Every row comes from one small tree of marks. The marks that hang from a mark follow it in brackets, in alphabetical order. Every link used is in the known rows. Which tree was each row made from?
Known rows
ratur[turuz[sulev[dapi[zupegu[tivab]]]]]: [  0.0 -27.5  -7.5 -24.6 -11.7  -9.4   8.7  -6.5  25.4 -10.4  -0.6  -4.7
 -25.1   0.7 -15.8 -25.1  19.9  16.3 -23.6 -16.4 -18.4  -3.4   3.0  11.5]
tivab[zupegu]: [ -7.1 -39.9  10.2  -8.8 -23.0   6.8  11.5  18.4  12.3  -5.7 -14.6   7.7
  24.9 -13.2 -40.4 -18.3  -4.2   3.7  13.5 -21.2  -6.3  14.1  16.9   7.5]
zezu[deto[ruba] livib]: [ 32.7   9.2 -10.3  34.8  31.3 -42.0   3.3  10.6  20.6  32.4   2.0  20.6
 -22.7  16.2   3.9 -59.6   4.1 -22.1  12.2 -15.5 -15.8  -5.2   0.1   4.4]
deto[ruba[nulun[dapi[zupegu[tivab]]]] zezu[livib]]: [ 42.5  13.5 -20.4   9.7  48.1 -19.2 -10.7  15.5   0.3   5.0   6.9  22.8
 -33.8  26.4  38.4  25.3  53.4  -8.3  17.8   4.7   9.2 -21.1  -1.1 -18.4]
zupegu[tivab[nulun[ruba[deto[zezu]]]]]: [-15.1  -5.1  -1.0   4.9 -33.3 -18.7  -5.0 -13.0  11.4 -11.0  16.8  -3.1
  18.9  12.2   0.8  19.0 -14.5  -1.1 -21.0  -0.8  16.6  22.2   9.2   2.1]
dapi[zupegu[tivab[nulun[ruba[deto[zezu]]]]]]: [  5.4  -1.5 -18.4 -23.9  -4.2   4.2   5.3  -6.4  10.1 -26.4   6.7   8.1
   7.8   2.7  -0.5  24.8   7.9  12.1 -13.1   4.6   3.0  24.6   6.2  11.7]
sulev[dapi]: [ 18.3 -16.8   8.8   2.1 -22.9  14.5  11.7   1.0  -4.3  28.5 -13.5   5.0
  -1.8   0.8 -39.5 -21.9 -21.5 -20.1  -8.7 -23.3 -11.1 -12.5  -5.6  14.6]
ruba[deto nulun[dapi]]: [-45.0  21.9  19.1   0.8   5.2 -16.8   2.5  -8.7  -5.0  -5.5 -13.3 -36.8
  -8.8  -1.4  -6.1  -8.9 -34.5  10.4   6.5  10.7  11.9  -2.9  -5.9 -32.1]
turuz[sulev[dapi[zupegu[tivab[nulun[ruba]]]]]]: [  4.9 -18.3 -12.2  -2.1 -23.1  14.0 -13.0  -1.9  13.8  12.8   5.5 -10.1
  12.9 -11.1   3.2 -25.7  24.9   0.5  -9.5   2.4 -10.3 -15.9   7.2  41.4]
tivab[nulun[dapi ruba[deto]] zupegu]: [-36.4 -19.3  32.1 -12.6 -17.5  45.5  -9.1   6.1   2.0 -14.3   2.8 -20.0
  43.8 -24.1  -8.0  13.5 -21.6   2.5  -4.0   2.9   3.1  21.7  -0.6  -7.5]
zupegu[tivab[nulun]]: [ -9.8 -18.7 -12.6   0.5 -44.2 -28.9   1.9 -11.2  15.3   8.7   2.7  -6.3
   4.5  -6.5 -19.2  -5.3 -22.5   6.5 -12.1 -31.1  14.5  26.5  16.6  30.0]
nulun[dapi ruba]: [ -4.6   3.0  12.2  17.9 -31.0  36.0  -0.4 -11.9 -41.1  27.9   6.8   9.4
   5.1 -30.9   6.5   3.8  -9.9   0.5   0.1  -1.6  -9.3   0.2  -0.8  22.3]
deto[ruba[nulun] zezu[livib]]: [ 26.4  10.8 -10.9  35.4  30.0 -51.1  -3.5  17.9  -7.8  -6.0  11.0  21.9
   3.0  43.4  12.2   6.1  10.6 -30.2  30.3   6.6  20.8 -32.1  -5.6 -37.3]
sulev[dapi[zupegu[tivab[nulun[ruba]]]]]: [ 36.9 -12.3  -9.1 -24.6 -16.3  35.5  -3.3  -2.6   2.7  19.1  -3.5   4.8
   5.1 -13.2   1.8   0.5   5.8   3.9 -24.1 -14.8 -19.0   2.9   3.5  35.8]
ruba[deto]: [-29.4  -0.1   9.4   2.7 -11.3 -33.6  17.2 -12.4   8.5 -15.5 -12.7   0.5
   5.2  -2.8 -39.0 -15.1 -39.2   6.1   3.1  -3.6   1.2  12.2   0.4  -8.3]
zupegu[tivab[nulun[dapi ruba[deto[zezu]]]]]: [-16.6  -7.1   6.9   0.5 -27.3   1.9  -8.8 -11.8   1.9   6.1  17.6  -4.2
   3.1  -1.6   5.8  28.1  -5.7  -1.7 -17.8   1.3  19.7  21.8   4.8   1.1]
deto[ruba[nulun[dapi]] zezu[livib]]: [ 22.9  12.6  -4.7  34.7  33.4 -27.2  -8.2  17.1 -17.2   8.3   7.2  16.1
 -13.3  32.5  20.6  18.9  16.6 -35.1  31.0   8.5  23.3 -32.7  -7.7 -36.2]
deto[ruba[nulun[dapi[zupegu]]] zezu[livib]]: [ 43.6  15.9 -18.5  15.9  49.3  -8.1  -4.4  21.3 -19.3  -2.5   5.9  25.7
 -19.6  26.2  28.5  27.4  37.2 -21.3  34.9   7.9   9.8 -30.2 -12.2 -27.7]
nulun[dapi[zupegu[tivab]] ruba[deto]]: [-12.4  12.7   8.3 -13.3   3.3  31.9  -3.2 -17.5  -4.9   2.5  -7.7   1.5
 -18.1 -30.4  22.9  12.5  23.4  33.9 -21.5  12.6 -19.0  12.9   1.0  22.5]
dapi[zupegu[tivab[nulun[ruba[deto[zezu[livib]]]]]]]: [  7.4   5.6 -19.1 -15.8   9.2 -13.7   2.2  -4.7  21.3 -12.4  13.3  14.4
  -0.8   0.8  19.0  15.3  14.7   7.7  -4.1   5.1  12.2  13.3   0.8  -1.8]

Which tree is each row?
[-31.3  14.8   9.4   6.7   5.7 -41.3  10.1   5.8   3.5 -32.3  -5.3 -18.5
   9.9  34.7 -22.7   0.7 -30.4  -2.5  13.3  19.8  19.1  -5.6  -1.5 -50.4] -> ruba[deto[zezu] nulun]
[-11.2 -34.0  11.7  -3.3 -39.5  31.0   1.2  15.3  -0.6 -11.6   8.6  -4.8
  63.9 -16.3 -13.1   2.7 -25.4  -6.5   3.8 -12.3   3.1  19.7   8.6   7.5] -> tivab[nulun[ruba] zupegu]
[-13.3  17.5  -1.6 -24.2  26.7  -3.1   0.7   2.9   4.4 -18.1  -6.4 -16.5
 -31.8  10.6   5.4  22.8  16.5  14.0   2.7  26.4   9.7   1.7   0.0 -31.3] -> ruba[deto[zezu] nulun[dapi[zupegu[tivab]]]]
[-18.7 -27.6   5.3  -1.4 -22.3 -14.6   7.0  -7.2   6.4  -8.4   8.9  -7.3
  -1.9  10.8 -33.8 -35.6 -16.4  -9.8  -8.1 -11.7  -5.9 -12.9  -2.4  -1.3] -> ratur[turuz[sulev[dapi]]]
[ 11.9   9.8  -6.5  -3.2  -6.3  58.3   6.0 -11.4 -42.2  12.1  -1.9  13.7
  -3.4 -39.8   6.8  14.3  14.9  10.7   0.7   3.8 -16.8  -1.0  -1.2  37.6] -> nulun[dapi[zupegu] ruba]
[ 18.0   9.9  -4.2   7.9  22.6  -8.7  -7.5   0.2  -8.7  -1.5 -14.6  -0.1
 -23.6   5.7  28.1  14.8  39.1  19.1   1.8  -4.9 -12.7  -1.1   7.3   9.2] -> deto[ruba[nulun[dapi[zupegu[tivab]]]]]
[  5.8 -17.8 -13.6  -5.2  -6.7   8.8   2.4  10.6   5.1   7.1 -15.3   1.9
   1.7 -12.1 -33.3 -38.9  20.4  -5.9  12.7   1.0 -15.7 -28.5   0.1  31.0] -> turuz[sulev[dapi[zupegu]]]
[-24.5 -26.9  27.2 -13.1 -14.4  48.7  -7.9  16.3  -1.5 -19.4  11.9 -10.7
  42.6  -6.8 -12.4  32.2 -11.3 -11.5   6.4   7.1  14.2  18.0  -5.6 -16.3] -> tivab[nulun[dapi ruba[deto[zezu]]] zupegu]
[-13.2  18.2   6.8 -12.8   6.7  45.6   6.5 -12.8 -24.8  -8.4  -3.9   2.0
  -5.1 -32.7   6.0  13.9   5.1  16.3  -7.3  16.4 -19.3   6.0  -9.2  12.5] -> nulun[dapi[zupegu] ruba[deto]]
[-16.5  12.3  15.2  18.9   7.1   9.7   0.1  -6.6 -17.2  13.1  12.0  13.7
  -5.6  -5.6  14.8  10.1  -9.2 -17.5   5.0  19.6  11.4 -12.0 -12.8 -22.6] -> nulun[dapi ruba[deto[zezu[livib]]]]
[ 38.7 -19.7 -18.0 -32.9 -13.6  20.9   3.6   3.3  19.7  16.4 -12.4   2.1
 -10.2  -7.3 -18.4  -2.9   4.5   1.5 -16.0 -28.0 -13.1   7.6   0.7  34.8] -> sulev[dapi[zupegu[tivab[nulun]]]]
[ 27.5  27.9  -5.2  38.0  39.6 -51.2  -2.7  17.1  17.3  26.9   1.5  -0.4
 -15.4  25.9  25.1 -60.6  -3.7 -17.1  16.0  -5.5  -7.8 -10.8  -0.7 -16.8] -> zezu[deto[ruba[nulun]] livib]
[-28.5  23.6   3.3   6.8  23.6 -55.9   6.8   5.9  15.6 -13.6   3.3 -12.2
   0.2  31.4   1.6 -10.2 -30.6 -12.4  18.2  19.9  28.9 -18.1  -8.0 -64.6] -> ruba[deto[zezu[livib]] nulun]
[ 14.2  -5.5 -27.8 -14.9 -22.7  12.2   1.7 -10.9   2.6  -4.5   6.2   8.1
  15.3 -19.8   8.8  10.5  12.0  24.6 -13.6 -15.3  -4.5  22.3  14.7  42.1] -> dapi[zupegu[tivab[nulun[ruba]]]]
[ 20.0  14.8  -2.4   9.0  25.7   4.9  -1.7   3.8 -26.0 -12.3 -12.5   3.8
  -5.7   5.0   8.2  11.8  20.7   9.2  15.7  -6.8 -12.0 -14.6  -3.7   4.7] -> deto[ruba[nulun[dapi[zupegu]]]]
[-30.8  10.6  28.3  11.8 -14.5  25.1  -1.4 -20.0 -29.4   6.5  -3.7  -3.8
   6.2 -20.7   2.0   2.9 -18.7   6.0  -9.6  11.5  -6.8   3.7  -8.5   1.6] -> nulun[dapi ruba[deto]]
[ 20.7  19.1  -0.3  32.3  18.5 -30.6   1.0  14.3   6.9   4.5  -6.6  -8.0
  -1.2  27.3  -2.9 -41.1 -10.8 -11.5   7.2 -10.3 -18.9   1.9   4.3   2.2] -> zezu[deto[ruba[nulun]]]
[-32.6  -2.8  10.4   1.9 -30.2   3.0 -10.8 -22.3   3.2   7.3   8.3 -16.4
   1.1 -15.9  14.3  10.7 -15.6  11.5 -26.6  -5.7  10.4  26.1   6.2  14.7] -> zupegu[tivab[nulun[dapi ruba[deto]]]]
[ 16.7  -5.9  -0.2 -32.1  -7.8  27.2  -4.3 -12.6  19.0   2.0  -7.2  -4.1
   2.2  -5.4   4.3   2.2  -1.9   9.7 -30.9  -3.7 -18.9   5.2  -4.5  17.6] -> sulev[dapi[zupegu[tivab[nulun[ruba[deto]]]]]]
[-14.5  26.7  -1.0 -16.6  44.6  -8.4   7.1  11.6   5.6 -10.7  -1.6  -9.9
 -28.4   7.6  11.5  10.8   1.6  -2.4  24.6  31.4  22.1 -17.7 -15.1 -51.3] -> ruba[deto[zezu[livib]] nulun[dapi[zupegu]]]
